Each row was made from one path, in order. Every step used is in the known rows, and no mark comes twice. Write each row's path.
Known rows
verop/dutu/kila/retini: [ 0.44  2.02  0.37  7.58 -1.24 -1.55  2.18 -1.17  0.46  1.89  1.43 -3.93
  0.55 -1.98  1.74  0.69  0.19 -1.46  0.92  3.49 -1.84 -0.68 -1.71]
dutu/mikan: [ 1.13 -0.62 -2.43  0.95 -1.71 -0.64  0.07 -0.55  2.36 -1.39 -1.87 -0.22
  1.55 -0.42  1.60  0.06 -0.37 -0.06  0.61  2.86  4.19 -0.44  1.63]
kila/faban/verop/dutu/mikan/rezoz: [ 0.01  0.40  3.42  0.95  3.19 -1.58 -2.58  0.60  4.23 -6.11 -0.59  3.40
  3.78 -1.37  1.14 -1.75  0.84  2.82 -0.23 -1.62 -3.36  0.62  0.93]
kila/rezoz: [-1.75 -2.84  0.78 -0.37 -0.14 -0.68  0.44 -0.16 -0.59 -0.79 -0.83 -0.46
 -0.49  0.94 -1.80 -2.05  0.98 -0.18  0.49  1.04  5.94  1.23 -0.37]
kila/rezoz/verop/dutu/mikan: [ 1.82 -4.37 -3.70 -0.44  1.50 -2.69  0.34 -5.60  3.25  1.23 -0.15 -1.12
  0.10  1.17  0.15  0.42  0.19 -3.41  0.05 -0.47 -0.36  0.81 -1.77]
verop/dutu/kila/rezoz: [ 0.88 -3.28 -0.90  2.29  0.68 -3.74  0.93  0.15  0.37  4.15  0.61 -2.14
 -0.27  0.23  0.53 -0.75  1.92 -1.87  2.52  1.32  2.39  1.70 -1.84]
faban/kila: [-1.97  3.60  1.25 -0.92 -2.93  1.82 -1.12  1.86 -0.69  0.62 -0.13 -0.07
 -2.75 -1.05 -0.34 -0.69 -1.12  1.88  0.46  0.68  3.12 -3.01 -0.01]
verop/dutu/mikan/retini: [ 3.26 -1.06 -4.72  4.38  1.14 -2.32 -1.55 -1.10  2.83  0.68  0.28 -0.14
  0.30  0.98  1.54 -0.10  0.30 -1.07  0.73  1.89  1.73 -1.74  0.97]
faban/kila/retini: [-3.41  5.58  3.88  5.21 -3.69  3.08  0.77  0.28 -0.29 -0.91  0.76 -1.37
 -3.01 -1.20 -1.70 -0.19 -2.26  2.11 -1.51  1.95  0.50 -2.63 -0.14]
dutu/kila: [ 1.30  0.17 -1.43  0.62 -3.03 -0.60  1.54  0.79 -0.38  3.88 -1.98 -1.77
  0.09 -2.08  1.34 -1.05  0.88 -0.96  2.10  3.07  4.72 -0.33  0.19]
faban/verop: [-1.02  4.50  3.21  0.19 -1.06  1.06 -1.33  0.48 -0.72 -3.19 -2.66  0.03
  3.51 -0.92  1.92 -0.61  2.32  2.18  0.37 -0.44  2.88 -1.99 -1.29]
rezoz/verop/dutu/mikan: [ 2.49 -0.45 -4.39 -1.04  0.77 -2.36 -0.30 -5.49  2.69  0.35  0.21 -1.15
  1.45 -0.69  2.84  1.61 -0.18 -3.60  0.60 -0.39 -2.02 -1.84 -1.50]
dutu/mikan/faban/kila/rezoz: [-0.89 -2.19 -1.80 -0.72 -2.75  2.35 -2.11  1.63  2.71  3.75  0.98  1.13
 -3.07  3.56 -2.86 -0.69 -1.36  0.47 -1.80  0.37  1.04  0.99  3.76]
kila/retini: [-1.82  3.23  1.91  4.99 -1.64  1.09  1.94 -1.44 -0.02 -3.00 -0.13 -1.94
 -0.07 -1.43 -0.55 -0.85 -1.00  0.02 -0.85  2.88  2.43 -1.24  0.07]
rezoz/mikan/faban/verop/dutu: [-0.24  1.29  0.45 -1.89  3.30 -0.38 -2.54  1.23 -3.45 -1.49  1.80  1.23
  1.99  2.33  1.83  4.18  0.43  1.01 -1.30 -2.44 -6.34 -1.22 -0.17]
rezoz/mikan/faban/verop: [-0.58  1.20  1.23 -2.89  0.94  2.57 -1.64  1.77 -3.73 -1.22 -0.57  1.60
  1.15  1.77  0.22  2.44 -0.09  1.71 -1.84 -1.65 -1.72 -0.34  1.57]
dutu/mikan/rezoz/kila: [ 1.77 -0.69 -4.42 -2.83 -0.76  1.96  2.07  0.31  1.91 -1.98 -2.51  1.11
 -0.68 -0.85 -2.70 -2.37 -3.38 -0.16  1.79  1.21 -0.75  1.54  2.48]
faban/kila/rezoz/verop: [-1.91 -0.17  0.98 -3.56 -1.62  2.54  0.16 -2.54 -0.48  3.46 -0.41 -0.38
 -4.85  0.38 -3.33 -1.75 -1.23 -0.36 -0.95 -1.44  2.72 -1.05 -1.37]
mikan/rezoz/kila/faban/verop/dutu: [-1.24  2.57  3.48 -2.18  1.44  1.26  0.61  1.15  0.73 -7.17  0.06  2.43
  1.80 -2.73 -0.79 -1.27 -0.29  2.04  0.21 -3.28 -3.53  0.88 -1.23]
kila/rezoz/mikan/faban/verop: [-1.35 -1.69  2.13 -2.74  2.23  2.19 -1.18  1.90 -3.50 -0.25 -0.59  1.87
 -0.08  3.98 -2.28  1.26  0.66  1.39 -2.46 -1.98 -0.62  1.96  1.37]
verop/dutu/mikan: [ 1.53 -0.65 -2.62  2.12  0.60 -3.82 -1.07 -0.80  2.96 -1.84  0.63 -0.97
  2.17 -0.06  2.76  1.99  0.10 -0.95  1.29  1.53  0.22 -1.18 -0.26]
faban/verop/dutu/mikan: [ 1.11  2.62  0.77  3.27  0.78 -1.86 -2.69 -0.15  2.89 -3.18 -1.15 -0.06
  5.17 -0.20  4.24  1.99  2.30  1.26  0.60 -0.13 -1.73 -1.45 -1.42]
mikan/rezoz: [-0.58  0.17 -0.43 -3.72  1.79 -0.25  0.07  0.52 -1.03 -1.75 -0.71  1.21
 -1.29 -0.77 -2.45 -4.68 -0.52  1.09  2.22  0.65  1.06 -0.10  1.47]
rezoz/verop/dutu: [ 0.54  1.06 -2.21 -2.69  1.23 -1.96  0.19 -5.07 -0.25  0.44  1.51 -1.61
  0.11 -1.52  1.83  0.55  0.27 -3.24  0.92 -1.45 -1.06 -2.72 -2.68]
mikan/faban/verop: [-1.11  4.07  1.01 -1.97 -1.31  2.38 -2.21  1.30 -1.21 -0.81  0.04  0.59
  3.00  0.87  1.00 -0.42  2.01  1.17 -1.44 -1.44  0.68 -1.48  1.30]
kila/rezoz/mikan: [-1.33 -5.23  0.42 -1.45  2.50 -0.60  1.07  0.37 -3.46 -1.11 -1.58  0.31
 -2.06  1.92 -2.83  0.70 -1.22  0.51 -0.08  0.61  3.65  2.32  0.23]

Write each row's path
[-2.14  2.64  5.68  1.51  0.38 -1.60 -2.11  0.20  1.31 -6.27  0.82  0.96
  3.91 -2.24  3.16  1.09  2.55  2.15 -1.21 -1.81  1.04 -1.64 -2.48]	kila/faban/verop/dutu
[-3.14  4.93  1.64  3.08 -4.05  4.98 -0.12  0.80 -0.63  1.48  3.17 -0.91
 -3.95  0.46 -2.51 -0.24 -2.84  0.93 -3.08  0.99 -2.23 -2.50  2.54]	mikan/faban/kila/retini
[-2.57 -2.42  2.12 -1.70  0.71  1.56  0.11  2.54 -3.57  1.07 -0.78  1.05
 -5.64  2.17 -3.70  1.17 -2.58  2.19 -0.75  0.22  1.92  0.87  0.34]	faban/kila/rezoz/mikan
[-1.11 -0.45  0.25 -4.34 -1.22  2.47  3.46  1.37  0.28 -5.26 -0.44  2.43
 -1.96 -3.30 -3.66 -3.23 -3.20  0.46  0.05 -0.24  1.83  1.99  1.61]	mikan/rezoz/kila/faban
[-1.56  0.51 -0.94 -4.07 -0.95  2.97 -1.15  2.81 -4.02  2.66  1.77  1.57
 -5.07  1.76 -2.09  2.28 -3.74  1.17 -1.75 -0.41 -2.05 -1.81  3.23]	rezoz/mikan/faban/kila
[-2.41  3.46  6.27  0.68 -1.94  1.14 -0.91  0.70  0.81 -6.05 -1.94  1.71
  3.37 -2.80  1.33 -0.69  1.94  2.81 -1.80 -0.53  4.92 -1.25 -0.54]	kila/faban/verop
[ 0.66 -6.01 -0.43  0.18  0.94 -0.70  2.24  1.24 -3.13  4.73 -2.74 -0.47
 -2.48  0.84 -1.95  0.51 -0.81 -0.91  0.83  2.57  3.50  3.37  0.40]	dutu/kila/rezoz/mikan
[ 0.47 -0.78  0.78  2.58 -1.57 -3.19  0.79  0.24  1.53  0.74  1.29 -0.68
  0.77 -3.63  2.91  0.10  0.97 -1.21  0.41  2.05  2.20  0.22 -0.77]	verop/dutu/kila/faban
[ 1.74  3.09 -0.17  1.03 -1.04 -0.12 -1.75  1.17  0.01  4.48  1.52 -1.13
  3.34  0.27  3.51  0.69  3.08 -0.24  0.98 -1.10 -3.42 -1.48 -0.29]	mikan/faban/verop/dutu/kila
[-1.60  3.89  4.08 -0.84 -4.24  4.07  1.94  1.11  0.39 -6.79 -2.17  1.05
  2.33 -3.56  0.38  0.46 -0.11  1.57 -1.95 -1.42  3.73 -0.11 -1.07]	rezoz/kila/faban/verop
[ 1.62  2.97  1.68  2.59 -0.55 -1.46 -1.08  0.93  0.10  1.87 -1.30 -1.75
  3.74 -1.57  4.23  0.86  3.41  0.50  2.29  0.40 -0.51 -1.58 -3.31]	faban/verop/dutu/kila
[-0.33  2.26  5.15  2.37 -3.63  1.21  0.40  1.57  1.21 -0.77 -3.07  0.59
  3.17 -3.70  2.16 -0.71  2.35  1.80 -0.73  1.11  4.76  0.16 -0.39]	dutu/kila/faban/verop
[ 0.58 -2.70  0.87 -0.85  0.47  2.38  0.04  2.51 -3.17  4.90 -1.98  0.72
 -0.01  3.04 -1.29  1.02  0.85  0.28 -1.34 -0.25 -0.67  2.97  1.63]	dutu/kila/rezoz/mikan/faban/verop
[-1.15  0.72  0.37 -1.54 -4.27  1.71  3.52  0.49  0.37 -5.34 -0.39  0.59
 -0.56 -4.21 -0.71 -0.17 -2.36 -0.49 -0.99  0.54  5.62  0.56  0.34]	rezoz/kila/faban
[ 1.37 -6.25 -3.47 -0.57  2.70 -2.25  0.65  1.18 -2.76  6.51  2.47 -0.77
 -2.52  3.21 -0.95  2.68 -0.51 -2.08  0.12  0.72 -3.39  2.82  1.40]	verop/dutu/kila/rezoz/mikan/faban
[ 1.17 -0.85 -4.47 -1.04 -1.91  0.87 -1.03 -0.02  2.30  0.85  0.73  0.33
  1.07  1.41  0.59  0.04 -0.41 -0.95 -0.96  1.93  1.40 -0.15  4.21]	dutu/mikan/faban
[ 1.61 -1.29 -5.05  0.23  0.32 -2.18 -1.98 -0.77  3.00  0.76  3.34 -0.47
  1.49  1.62  2.33  1.57 -0.12 -1.27 -0.29  0.75 -2.65 -0.59  2.39]	verop/dutu/mikan/faban
[ 0.87 -0.15 -2.47 -5.52  4.22 -1.67 -0.15 -4.19 -0.29  0.41  1.37  0.15
 -1.27 -0.75 -0.74 -2.74 -0.50 -1.95  2.19 -2.25 -4.73 -1.18 -1.13]	mikan/rezoz/verop/dutu
[ 0.50 -1.95 -1.57 -0.07  0.27 -0.27 -1.26 -3.55  2.91  3.03  0.74 -0.37
 -2.94  1.44 -0.67  0.80 -0.98 -1.77 -0.60 -1.43 -2.10 -0.57 -1.58]	faban/kila/rezoz/verop/dutu/mikan
[ 1.37 -1.61 -2.50 -0.01  1.55  1.01  0.29  0.54 -3.84  0.55 -1.50  1.35
 -2.98  1.04 -1.44  0.39 -1.93  0.45 -0.21  1.57  3.55 -0.94  1.93]	rezoz/mikan/retini
[-0.98 -2.64  1.37 -1.09  4.80 -0.83 -1.68  1.20 -3.06 -0.71  2.00  1.03
  0.87  4.30 -0.88  3.22  1.03  0.72 -1.54 -2.91 -4.68  1.82  0.05]	kila/rezoz/mikan/faban/verop/dutu
[ 1.05 -2.70  2.22  2.45  3.35 -1.96  0.10  1.65 -2.76  2.66 -1.88 -0.08
  1.05  1.61  1.13  2.77  1.78  0.91  0.85 -0.70 -2.07  2.10 -2.79]	faban/verop/dutu/kila/rezoz/mikan
[-0.62  4.26  3.07  1.02  1.33 -1.69 -2.55  0.04  0.12 -3.40  0.14 -0.62
  3.93 -0.63  3.74  0.98  3.14  1.52  1.05 -1.36 -0.79 -2.60 -3.45]	faban/verop/dutu
[ 1.46  1.26 -1.07  2.47  2.17 -0.50  2.89 -5.06  0.01  4.40  0.96 -2.04
 -2.08 -1.98 -1.59 -2.66 -1.51 -2.84  1.32  0.70 -7.34 -0.11 -1.12]	mikan/rezoz/verop/dutu/kila/retini
[-0.77 -2.55  0.32  0.84  1.03  2.66 -0.66  2.21 -3.52  3.70 -1.10  1.80
 -6.88  3.25 -5.32 -0.41 -2.94  2.18 -1.27  0.06  3.33  0.07  1.57]	faban/kila/rezoz/mikan/retini
[-0.91 -5.46 -1.73 -3.70  1.98  0.54  0.63  0.94 -3.57  1.48  1.27  1.23
 -2.65  3.88 -3.48  0.75 -1.33 -0.80 -1.77 -0.23  1.42  2.93  2.64]	kila/rezoz/mikan/faban
[-0.03 -0.89  1.59  1.10 -3.81 -0.51  1.83  0.82  0.89  0.75 -1.22 -0.08
 -0.26 -4.05  0.80 -1.09  0.53 -0.53 -0.03  2.88  6.36  0.75  0.90]	dutu/kila/faban
[ 0.60 -0.09  2.78  3.80  0.98 -1.92 -0.43  0.80  0.31  2.48 -1.32 -1.60
  3.04  0.53  1.80 -0.29  3.92  0.26  1.59 -0.18  0.81  1.23 -3.38]	faban/verop/dutu/kila/rezoz
[-1.13 -0.29 -1.92 -4.09  0.27  1.25 -1.58 -2.71  0.00  5.77  4.42 -0.46
 -4.54  2.61 -2.24  0.07 -1.00 -2.34 -1.65 -3.66 -4.18 -1.12 -0.68]	mikan/faban/kila/rezoz/verop/dutu
[ 0.79 -0.57  0.50  1.50  0.41 -0.28 -1.48  1.41  0.14  5.36  1.28 -0.90
  2.16  2.29  1.15 -0.24  3.67 -0.74  0.06 -1.21 -2.11  1.49 -0.80]	mikan/faban/verop/dutu/kila/rezoz
[-0.56  3.55  0.89 -0.82  0.95 -0.27 -2.81  0.64 -0.44 -0.71  2.91  0.00
  3.67  1.31  2.89  1.11  2.70  0.37 -0.45 -2.03 -3.03 -2.27 -0.54]	mikan/faban/verop/dutu
[ 1.82  0.47 -1.79  1.87 -0.59 -3.18  0.49 -0.02  0.19  3.77  0.37 -2.42
  0.68 -1.78  3.02  0.18  1.37 -1.72  3.00  2.10  0.90 -0.97 -1.45]	verop/dutu/kila
[ 0.41 -3.51 -0.23  1.34 -1.63 -1.15  1.71  0.85 -0.31  4.80 -2.02 -1.56
 -0.84  0.07 -1.08 -2.07  1.51 -1.38  1.53  2.55  5.90  1.96 -0.32]	dutu/kila/rezoz
[ 0.06  0.83 -2.40 -4.76 -0.38  2.28  2.81  0.96 -1.31 -2.07 -1.26  0.80
 -1.93 -1.52 -3.36 -3.34 -2.65 -0.01  2.33 -0.30 -0.22  0.85  1.05]	mikan/rezoz/kila
[-1.09  3.34  3.73  0.42 -1.85  0.56  1.06  0.88  0.81 -7.12  0.30  0.33
  3.13 -3.50  2.10  2.35  0.33  1.09 -1.23 -2.58  0.33 -0.55 -2.71]	rezoz/kila/faban/verop/dutu
[ 1.36 -1.88 -2.19 -1.25  0.47 -0.84  1.84 -0.02  3.57 -5.18  1.01  2.10
 -0.26 -2.24 -1.08 -0.78 -2.97 -0.33  0.37 -0.32 -2.88  2.03  1.67]	verop/dutu/mikan/rezoz/kila/faban
[ 1.96  2.28 -1.34 -0.76  1.55  0.92 -0.26  0.82  2.41 -3.78 -1.81  1.32
  2.91 -0.34  0.18  0.02 -1.06  1.23  1.95 -2.01 -6.16  0.84 -0.73]	faban/verop/dutu/mikan/rezoz/kila
[ 2.04 -4.41 -5.56 -2.20  1.74 -1.33 -0.38 -5.15  3.36  3.54  2.85 -0.66
 -0.30  3.17 -0.52  0.47 -0.26 -4.33 -1.53 -1.68 -3.32  1.37  0.94]	kila/rezoz/verop/dutu/mikan/faban
[ 1.28  1.14 -2.44  4.62  0.89  1.10  3.30 -1.56  2.85 -3.82  0.64 -1.20
 -0.47 -0.99 -2.38 -0.56 -3.81 -0.93  0.28  1.17 -7.59  1.63  0.99]	verop/dutu/mikan/rezoz/kila/retini
